Every row comes from one small tree of marks. The marks that hang from a mark follow it in brackets, in the order of their numbers. Every link used is in the known rows. Which tree was each row made from?
In the rows, zero is written as 128.
Known rows:
k444[k27 k161 k430]: [140  80 157 218 151  92  80 112 117 162 118 140 154 138 144 126 157 120
 130 125 121 123 156 164 125 161 115 137 118 124 174 115 197 133]
k430[k25 k444[k27]]: [136  80 116 203 150  94 142 122 134 188 134 114 121 150 140 107 130 123
 140 101 130 120 136 157 107 121 128 110 143  87 179 138 194 146]
k161[k25[k238] k444[k27 k430]]: [146 110 147 210 153 124 125 138 137 188 126 127 147 139 159 126 163 106
 184 120 126 173 141 159 103 159 130 153 107 133 172 115 195  94]
k25[k161[k430] k238 k527]: [144 133 169 170 156 113 184 185 142 145 140 145 138 135 166 109 111  69
 161  85 122 174 173 183  80 198 166 129 170 144 188 129 170 156]
k87[k27[k444[k430]]]: [118 104 148 192 155 108 107 127 121 157 129 144 153 155 143 116 137 113
 136  91 114 145 148 152 130 117 153 109 124 155 175 112 177 148]
k69[k161[k25[k238]]]: [138 152 134 178 141 141 166 128 136 130 141 138 130 115 142 126 148  56
 171 105 120 168 118 124 120 168 157 123 152 152 172 118 152 151]
k27[k444[k161[k430]]]: [129  92 146 218 158 101 115 124 152 125 152 162 148 148 144 107 135 123
 133 127 116 112 152 143  97 160 156 122 148 138 184 138 176 148]
k260[k25[k161[k430] k527]]: [167 137 162 186 146 124 190 162 124 120 138 133 116 144 175 121 115  60
 158  72 118 167 169 191  99 155 173 131 156 139 198 129 170 149]
k527[k25[k161[k430[k444]] k238]]: [122 131 156 187 161 120 158 204 152 148 161 161 140 128 138 109 111 109
 159  78 118 137 163 185  73 148 159 133 168 123 174 133 164 151]
k430[k25 k161]: [129  62 107 187 137  98 166 127 132 151 138  97 129 138 108 122 109  91
 161 121 124 121 123 147 132 122 105 104 160 120 154 137 180 174]
k27[k444[k161[k25[k527] k430]]]: [130  93 141 217 148 100 136 106 141 150 158 162 123 158 172 103 133 104
 165 119 116 136 171 152  93 186 186 115 165 147 210 129 169 135]
k444[k430[k25]]: [134  83 124 191 147  95 144 120 110 153 117 105 132 157 135 116 139  91
 139 110 121 125 135 164 144 120 109 100 139 123 154 132 177 158]
k430[k25[k238] k161 k444]: [131  52 112 186 133  93 164 144 139 192 148 107 133 130  92 111  98 113
 167 109 121 134 126 159 106 124  99 103 153 113 175 120 169 180]
k27[k444[k161 k430]]: [119  78 155 199 147 102  91 113 126 149 143 151 155 156 136 108 144 120
 118 132 112 124 153 152 129 157 124 113 136 148 186 124 182 155]
k238[k25[k161[k444[k27]] k527]]: [138 139 165 190 146 121 156 155 139 175 143 121 111 148 180 110 106  78
 166  98 131 206 157 168 101 203 156 158 144 140 195 148 229 135]
k260[k25[k161[k444]] k527]: [164 136 149 184 135 154 161 146 151 127 156 129 137 163 148 132 144  60
 167 101 136 175 121 180 119 124 133 114 155 115 175 129 194 125]
k430[k25 k444]: [128  79 111 191 138 103 152 126 134 171 141 111 116 151 126 109 121 106
 142 107 123 118 127 154 129 118 122  83 157 107 167 139 176 167]
k444[k27 k430[k25]]: [142  80 133 202 154  86 131 119 111 172 111 106 135 156 153 115 149 108
 139 103 121 126 143 166 124 125 113 123 127  97 161 127 191 134]
k238[k25[k527]]: [130 120 134 183 133 115 158 129 122 144 134 126 118 122 159 116 104  58
 171 104 129 163 149 159 149 189 165 114 154 154 191 130 190 168]
k444[k161[k25[k238 k527]] k430]: [133  82 148 192 130 103 125 117 107 181 134 155 140 132 147 116 149  82
 170 119 113 158 164 176 118 199 126 114 147 164 187  92 169 145]
k444[k27 k161 k430[k25]]: [139  58 138 216 141  71  98 100 103 175 117 129 142 157 141 115 156 121
 127 118 119 117 146 168 112 139  92 126 129 107 159 121 194 142]
k69[k161]: [137 149 146 182 157 133 160 129 140 109 142 122 128 131 142 126 128  68
 134 116 119 147 123 130 150 160 161 113 150 143 168 140 163 175]
k25[k527]: [135 117 133 175 151 121 169 139 132 138 138 124 129 133 160 117 115  71
 148 113 122 142 154 162 151 187 161  94 167 147 180 131 183 165]
k87[k27]: [123 119 128 188 147 116 129 134 124 136 127 141 149 125 137 131 134  86
 157  93 127 137 129 145 140 132 149 102 143 155 152 118 183 151]
k25[k161[k430]]: [137 140 150 193 159 122 154 168 146 123 133 132 136 144 155 126 129  79
 149  98 128 140 157 155  97 148 154 131 156 134 174 147 175 144]
k430[k25]: [131  94 106 183 141 107 163 125 125 139 132 113 132 141 136 115 131  83
 148 113 124 122 120 147 135 132 119  94 161 121 148 141 183 160]
k260[k25[k161[k430]] k527]: [172 135 157 199 142 134 164 149 140 105 139 144 140 156 159 135 146  59
 168  76 137 152 142 187  95 110 156 120 156  98 187 120 163 130]
k161[k25[k527]]: [132 117 118 185 140 127 169 119 125 153 136 126 116 134 166 124 134  59
 179 111 124 147 152 153 142 180 169 101 169 148 184 125 173 142]
k430[k161]: [132  86 125 189 146 117 149 139 141 140 140 108 141 119 111 133 114  86
 163 130 123 127 134 145 144 143 128 115 148 136 170 133 181 168]
k25[k238]: [133 116 126 173 147 128 154 156 138 138 137 142 162 107 133 123 135  74
 158 112 128 143 129 147 127 171 131 113 153 146 161 116 179 153]
k27[k444[k430[k25[k238] k161]]]: [128  44 134 173 143  90 156 135 134 184 143 116 152 148 106 103 110 111
 156 109 108 146 139 157 103 123  96 119 140 127 176 116 173 171]
k430[k25[k527] k444]: [134  76 120 184 141  97 177 126 129 184 145 110 101 159 144  99 103  99
 142 102 123 133 148 176 133 152 143  76 174 114 185 136 174 177]
k27[k444[k430]]: [126 100 146 188 156 115 126 130 132 148 137 131 150 153 148 114 138 104
 129 116 115 134 151 152 138 139 146 115 135 140 187 128 179 151]
k238[k25[k161 k527]]: [122 135 144 163 132 119 166 150 120 152 134 129 112 136 166 114  99  46
 162  85 131 186 161 161 121 194 156 130 166 157 195 135 198 169]

Which tree is each row?
[143  46 143 173 140  78 180 142 114 187 133 100 133 144 116 108  99  87
 170 108 112 158 157 189 121 158 103 106 151 130 173 110 169 181] -> k444[k430[k25[k238 k527] k161]]
[146 120 136 194 148 116 179 147 137 149 136 143 130 121 171 115 135  70
 198  97 125 159 159 170 101 186 178 119 158 148 185 112 156 132] -> k161[k25[k238 k527] k430]
[145 100 137 231 146  99 109 125 136 157 131 172 154 116 154 124 165 109
 185 115 127 134 151 150  66 172 141 155 131 125 176 107 179 104] -> k444[k27 k161[k25[k238] k430]]
[168 143 160 197 145 139 176 188 154 125 152 141 142 137 151 126 129  81
 173  91 119 188 132 181  76 148 141 151 133 146 173 131 181 124] -> k260[k25[k161[k430 k444] k238]]
[126 121 132 176 155 132 159 159 148 119 163 167 174 115 136 121 143  73
 178 102 133 130 130 182 127 151 140  95 182 109 146 107 174 145] -> k260[k527[k25[k238]]]
[120 139 146 154 152 139 163 181 145 128 163 169 172 124 142 118 138  61
 168  84 130 153 142 181  99 155 134 109 193 112 151 110 178 145] -> k260[k527[k25[k161 k238]]]
[124  72 132 198 142 116 130 112 134 174 141 117 135 153 126 123 129 103
 171 123 114 141 153 138 124 121 141 127 131 144 199 120 167 141] -> k27[k444[k430[k161[k25]]]]
[123  95 148 222 155  93  97 118 139 132 147 176 155 145 140 107 133 134
 143 101 115 127 149 141  91 138 163 117 139 152 173 122 175 146] -> k87[k27[k444[k161[k430]]]]
[142 110 150 177 151 104 180 152 139 182 145 104 109 174 176 100 111  92
 147  98 122 181 151 176  92 176 133 128 164 113 171 156 222 137] -> k430[k25[k161[k444[k27]] k527]]
[144  87 139 212 158 119 139 144 163 162 147  99 136 134 127 130 113 117
 169 142 128 146 134 149 123 152 128 147 123 118 169 145 209 136] -> k430[k161[k444[k27]]]
[146 146 164 198 150 137 152 137 142 152 143 117 125 143 145 125 152  82
 170 126 116 191 122 142 130 162 142 132 122 157 166 124 157 137] -> k69[k161[k25[k238] k444[k430]]]
[129  74 115 196 130 123 144 137 147 196 147 123 131 113 104 126 116  98
 194 117 123 142 135 147 108 138 129 118 145 134 194 108 161 152] -> k430[k161[k25[k238]] k444]
[146  66 121 213 150  97 158 131 152 174 147  84 126 149 121 118 112 119
 170 134 124 143 121 152 110 128 107 135 133 103 155 151 212 141] -> k430[k25 k161[k444[k27]]]
[166 135 154 172 134 154 171 167 153 136 162 142 157 147 144 126 143  56
 178  94 136 194 118 185  96 138 120 121 153 120 173 109 189 123] -> k260[k25[k161[k444] k238] k527]
[131  95 117 210 140 128 152 127 152 158 152  98 121 135 117 138 123  92
 199 147 127 150 121 137 135 144 133 126 139 147 167 142 185 132] -> k430[k161[k25 k444]]
[147 156 152 192 149 140 188 121 150 141 156 108  92 154 168 118 122  70
 171 126 114 187 134 143 142 192 183 109 160 157 180 147 169 149] -> k69[k161[k25[k527] k444]]
[132 130 153 145 145 127 179 178 132 158 144 142 141 129 155 112 110  53
 154  90 123 184 163 171 106 203 142 119 178 153 182 122 186 168] -> k25[k161 k238 k527]
[129  82 123 227 136 108  89  99 129 193 137 148 126 137 142 121 155 125
 158 121 128 119 149 144  99 154 134 125 136 114 196 117 188 122] -> k430[k444[k27 k161[k25]]]
[113  56 138 201 137  72  94  97 103 172 133 153 149 172 127  99 140 132
 127  97 107 131 139 154 111 113 107 103 135 147 159 112 186 157] -> k87[k27[k444[k161 k430[k25]]]]
[123 143 155 173 163 136 154 200 155 154 166 154 160 123 154 114 124 103
 162  93 120 173 146 174  78 182 134 159 162 132 147 139 216 120] -> k527[k25[k161[k444[k27]] k238]]
[114  79 132 186 146  87 128 115 112 167 128 132 143 172 140 103 132 117
 137  84 112 143 138 153 119  97 129  98 137 138 162 118 177 152] -> k87[k27[k444[k430[k25]]]]
[121  76 149 195 137 102 117  96 114 178 145 152 128 165 162 104 143 102
 149 121 110 148 173 160 121 182 151 109 153 160 207 110 176 143] -> k27[k444[k161[k25[k527]] k430]]
[144 121 167 196 158 108 167 169 147 164 146 127 104 162 165 108 100  97
 144  89 123 150 181 187  94 167 180 114 168 124 208 146 170 161] -> k25[k161[k430[k444]] k527]
[147  72 132 233 150  72 121 111 128 147 128 139 135 147 150 111 148 125
 146 114 124 106 144 158  81 145 121 131 139  94 160 136 189 133] -> k444[k27 k161[k430[k25]]]
[141  47 120 198 143  88 152 144 141 209 141 112 135 129 103 108 104 129
 168 102 123 135 136 161  85 125 104 127 138  88 185 118 187 159] -> k430[k25[k238] k161 k444[k27]]
[149 108 132 227 155 112 135 144 149 185 132 147 134 122 159 117 148 118
 187  95 133 137 154 157  68 141 169 145 127 104 197 114 166 104] -> k161[k25[k238] k430[k444[k27]]]
[147 122 157 200 153 107 166 121 135 139 140  85 108 176 138 110 130  99
 131 126 113 161 113 154 147 132 122 112 129 130 150 156 171 165] -> k69[k161[k444[k430[k25]]]]
